What can hang from each mark
j_631: j_843 j_884
j_549: j_631 j_985
j_985: j_843 j_884
j_843: j_631 j_970 j_985
j_884: j_631 j_970 j_985
j_970: j_549 j_843 j_884

Each row was made from one small tree. The marks that hang from a mark follow it in brackets, in the order of their numbers. Every link used is in the known rows. Write each row's tree.
Known rows
j_549(j_631 j_985(j_884)): [-0.06 -0.03 -0.02 -0.15  0.11 -0.15 -0.06 -0.06  0.13 -0.08  0.24  0.22
  0.07 -0.31 -0.14 -0.11  0.00  0.09  0.25  0.02 -0.11 -0.09]
j_985(j_843(j_970(j_549 j_884))): [-0.17 -0.01  0.06  0.03  0.02 -0.11  0.07 -0.01 -0.26  0.12  0.02  0.23
 -0.06  0.16  0.08 -0.09 -0.16  0.05  0.15 -0.14  0.08 -0.04]
j_631(j_843(j_970) j_884): [-0.11  0.05 -0.12  0.07 -0.28  0.04  0.20 -0.15  0.09  0.06 -0.38 -0.29
 -0.14 -0.13  0.20  0.11 -0.08  0.18 -0.12 -0.04 -0.04  0.03]
j_970(j_549 j_843): [-0.21  0.01  0.19  0.14  0.08 -0.04 -0.06  0.13 -0.22  0.00 -0.05  0.28
  0.09 -0.09 -0.06 -0.14 -0.12 -0.02 -0.04 -0.34 -0.07 -0.19]
j_631(j_843): [-0.10  0.06 -0.22  0.18 -0.14  0.03 -0.03  0.03  0.11 -0.15 -0.23 -0.14
  0.04 -0.18 -0.01  0.00  0.01  0.03 -0.19 -0.13 -0.01 -0.11]
j_631(j_843(j_970)): [-0.03 -0.02 -0.18  0.12 -0.18  0.02  0.04 -0.03  0.08 -0.06 -0.28 -0.18
 -0.08 -0.01  0.04  0.01  0.05  0.09 -0.09 -0.04 -0.02 -0.02]
j_549(j_631 j_985(j_843(j_970) j_884)): [-0.08 -0.13  0.03 -0.23  0.09 -0.20  0.04 -0.19  0.02  0.09  0.30  0.26
  0.01 -0.17 -0.01 -0.11 -0.11  0.12  0.44  0.09 -0.02 -0.04]
j_631(j_843(j_985)): [ 0.03  0.06 -0.12  0.07 -0.12  0.00  0.10 -0.04  0.08 -0.04 -0.19 -0.14
  0.05 -0.05  0.02  0.02 -0.02  0.04 -0.17 -0.09 -0.08 -0.01]
j_843(j_970(j_549)): [-0.08 -0.05 -0.05  0.08 -0.01 -0.07 -0.01  0.06 -0.08 -0.07 -0.17  0.09
 -0.07  0.21 -0.06 -0.02  0.07  0.05  0.06 -0.05 -0.06 -0.04]
j_884(j_631 j_970(j_843) j_985): [ 0.19 -0.01 -0.02  0.07  0.22  0.16 -0.24  0.28  0.00 -0.16  0.28 -0.10
  0.07  0.29 -0.06  0.01  0.19 -0.34 -0.22  0.28  0.23  0.01]
j_970(j_843(j_631) j_884): [ 0.03  0.07  0.30  0.04  0.00  0.05 -0.04  0.02 -0.16  0.21  0.11  0.17
 -0.02 -0.10 -0.02 -0.09 -0.06  0.06 -0.10 -0.27 -0.07  0.10]
j_843(j_631): [ 0.10  0.03 -0.12  0.02 -0.09  0.06 -0.15 -0.02  0.16 -0.10 -0.05 -0.09
  0.06  0.02 -0.16  0.12  0.14  0.01 -0.11  0.00 -0.11  0.12]
j_884(j_631(j_843) j_970 j_985): [ 0.20  0.01 -0.18  0.10  0.11  0.17 -0.19  0.22  0.12 -0.22  0.12 -0.31
  0.04  0.24  0.01  0.06  0.21 -0.33 -0.24  0.34  0.29 -0.01]
j_884(j_970 j_985(j_843)): [ 0.08  0.04 -0.25  0.04  0.18  0.00 -0.12  0.20 -0.01 -0.19  0.13 -0.03
  0.11  0.35 -0.01  0.00  0.00 -0.27 -0.11  0.22  0.25 -0.02]
j_549(j_631(j_884) j_985(j_843(j_970))): [-0.04 -0.09  0.06 -0.21 -0.01 -0.05  0.14 -0.19  0.08  0.12  0.08  0.09
 -0.03 -0.28  0.05  0.00 -0.08  0.16  0.35  0.05 -0.07 -0.04]
j_843(j_970): [ 0.00 -0.02 -0.21  0.08 -0.08 -0.03 -0.04  0.05  0.06 -0.13 -0.17 -0.03
 -0.08  0.19 -0.09  0.04  0.15  0.08 -0.04  0.05 -0.07  0.05]
j_549(j_631(j_843(j_985))): [ 0.06 -0.01 -0.03 -0.04 -0.04  0.03  0.02 -0.07  0.14 -0.06 -0.11 -0.12
  0.03 -0.28 -0.05  0.01  0.09  0.03  0.00  0.00 -0.07 -0.03]
j_843(j_631(j_884) j_970 j_985): [ 0.28 -0.03  0.09 -0.22 -0.19  0.02  0.22 -0.27  0.09  0.24 -0.14 -0.23
 -0.13  0.30  0.07  0.24  0.05  0.16  0.02  0.17 -0.21  0.39]
j_631(j_884): [-0.16  0.16 -0.20  0.09 -0.14  0.02  0.03  0.01  0.12 -0.12 -0.21 -0.12
 -0.01 -0.14  0.01  0.13 -0.05  0.08 -0.20 -0.06 -0.09 -0.01]
j_843(j_985(j_884(j_970(j_549)))): [ 0.01  0.03 -0.01 -0.06  0.12 -0.17  0.02  0.04 -0.10 -0.01  0.10  0.12
  0.04  0.27  0.03 -0.01 -0.11 -0.06 -0.04  0.08  0.00  0.08]

Which tree is each row?
[-0.07  0.05 -0.10 -0.05 -0.14  0.03  0.01 -0.17  0.05  0.06 -0.01 -0.08
  0.06 -0.05  0.05  0.15 -0.15  0.04 -0.02 -0.02  0.00  0.09]  j_985(j_843(j_631(j_884)))
[ 0.16  0.07  0.40 -0.07  0.02  0.01  0.10 -0.05 -0.19  0.32  0.15  0.17
 -0.01  0.03  0.01 -0.06 -0.09  0.07 -0.08 -0.24 -0.14  0.20]  j_970(j_843(j_631 j_985) j_884)
[-0.03 -0.07 -0.01 -0.12  0.10 -0.05 -0.04 -0.05  0.10 -0.05  0.20  0.21
  0.12 -0.32 -0.13 -0.09  0.00  0.04  0.29 -0.03 -0.05 -0.15]  j_549(j_631 j_985(j_843))
[-0.04  0.07 -0.08 -0.03 -0.08  0.08  0.07 -0.09  0.17 -0.07 -0.16 -0.25
  0.00 -0.35  0.04  0.07  0.01  0.01 -0.05  0.05 -0.01 -0.06]  j_549(j_631(j_843 j_884(j_985)))
[ 0.03 -0.04 -0.03  0.13  0.18  0.10 -0.28  0.29 -0.02 -0.20  0.12 -0.01
  0.02  0.17 -0.06  0.03  0.19 -0.26 -0.11  0.18  0.22 -0.07]  j_884(j_631 j_970(j_549))
[ 0.02 -0.15  0.02 -0.17  0.07 -0.07  0.02 -0.09  0.07  0.02  0.16  0.19
  0.03 -0.19 -0.08 -0.09  0.04  0.09  0.37  0.04 -0.05 -0.08]  j_549(j_631 j_985(j_843(j_970)))
[ 0.07 -0.10  0.15 -0.10  0.01 -0.02  0.09 -0.07  0.08  0.09  0.02  0.08
 -0.07 -0.33 -0.02 -0.14  0.08  0.15  0.26 -0.06 -0.08 -0.08]  j_549(j_631(j_843(j_970(j_884))) j_985)
[-0.15  0.04  0.09  0.00  0.01  0.02  0.05 -0.03 -0.03 -0.03 -0.16 -0.04
  0.03 -0.26  0.04 -0.02 -0.07 -0.02  0.05 -0.10 -0.01 -0.17]  j_970(j_549(j_631(j_843 j_884(j_985))))
[ 0.18  0.07 -0.08 -0.06 -0.03  0.11 -0.05  0.00  0.15 -0.04 -0.04 -0.25
  0.02  0.16  0.00  0.19  0.07 -0.09 -0.16  0.19  0.02  0.19]  j_843(j_631(j_884(j_970 j_985)))
[ 0.02  0.04 -0.02 -0.04 -0.26  0.01  0.33 -0.22  0.06  0.17 -0.33 -0.30
 -0.14  0.00  0.23  0.14 -0.12  0.18 -0.10  0.00 -0.10  0.13]  j_631(j_843(j_970 j_985) j_884)
[-0.13 -0.03  0.59 -0.04  0.24 -0.08  0.05  0.09 -0.32  0.26  0.22  0.52
  0.02 -0.36 -0.03 -0.32 -0.15  0.07  0.25 -0.42 -0.09 -0.20]  j_970(j_549(j_631 j_985) j_843 j_884)
[-0.05  0.05  0.16  0.02  0.05  0.01  0.09  0.07 -0.13  0.10 -0.11  0.02
 -0.01  0.02  0.15  0.03 -0.16 -0.03 -0.14 -0.07  0.01  0.01]  j_631(j_884(j_970(j_549 j_843(j_985))))
[ 0.07  0.07 -0.20  0.10 -0.01  0.14 -0.11  0.09  0.14 -0.21  0.08 -0.27
  0.08  0.08 -0.07  0.07  0.16 -0.19 -0.20  0.17  0.12 -0.05]  j_884(j_631(j_843) j_985)
[ 0.08 -0.06  0.04  0.03 -0.06  0.07  0.02 -0.03  0.00  0.03 -0.02 -0.16
 -0.05  0.12  0.03  0.06  0.11 -0.04 -0.03  0.09  0.02  0.03]  j_884(j_631(j_843(j_970(j_549) j_985)))
[-0.23 -0.02 -0.19 -0.05 -0.05 -0.22  0.03 -0.17 -0.11  0.04  0.14  0.13
 -0.04  0.17  0.09 -0.02 -0.23  0.08  0.14  0.08  0.08  0.05]  j_985(j_843(j_970) j_884)
[-0.11  0.01 -0.07  0.04 -0.04 -0.08  0.05 -0.03 -0.14  0.07  0.03  0.13
 -0.08  0.14  0.06 -0.04 -0.10  0.07  0.07 -0.06  0.07  0.03]  j_985(j_843(j_970(j_884)))
[-0.05  0.11  0.02  0.16 -0.03  0.09 -0.07  0.10 -0.02 -0.02  0.06 -0.04
 -0.07 -0.13  0.01 -0.03  0.06 -0.02 -0.18 -0.09  0.09 -0.02]  j_970(j_884(j_631(j_843)))
[-0.04 -0.08  0.03  0.01  0.03 -0.10  0.03  0.05 -0.07 -0.02 -0.08  0.19
 -0.04  0.16 -0.07 -0.07  0.05  0.09  0.18 -0.08 -0.11 -0.08]  j_843(j_970(j_549(j_985)))
[ 0.07 -0.02 -0.04 -0.08  0.04 -0.03  0.01 -0.06 -0.08  0.01  0.08  0.01
  0.07  0.37 -0.04  0.03 -0.03 -0.10  0.11  0.10  0.05  0.06]  j_884(j_985(j_843(j_631 j_970(j_549))))
[ 0.01 -0.08  0.17  0.12  0.20  0.12 -0.26  0.27 -0.14 -0.06  0.17  0.08
  0.03  0.10 -0.01 -0.05  0.10 -0.25 -0.11  0.06  0.20 -0.08]  j_884(j_631 j_970(j_549 j_843))
[ 0.25 -0.05  0.12 -0.02  0.09  0.06 -0.09  0.10 -0.02  0.06  0.06 -0.01
  0.04  0.20 -0.01  0.03  0.06 -0.11 -0.15  0.06  0.01  0.16]  j_884(j_970(j_843(j_631 j_985)))
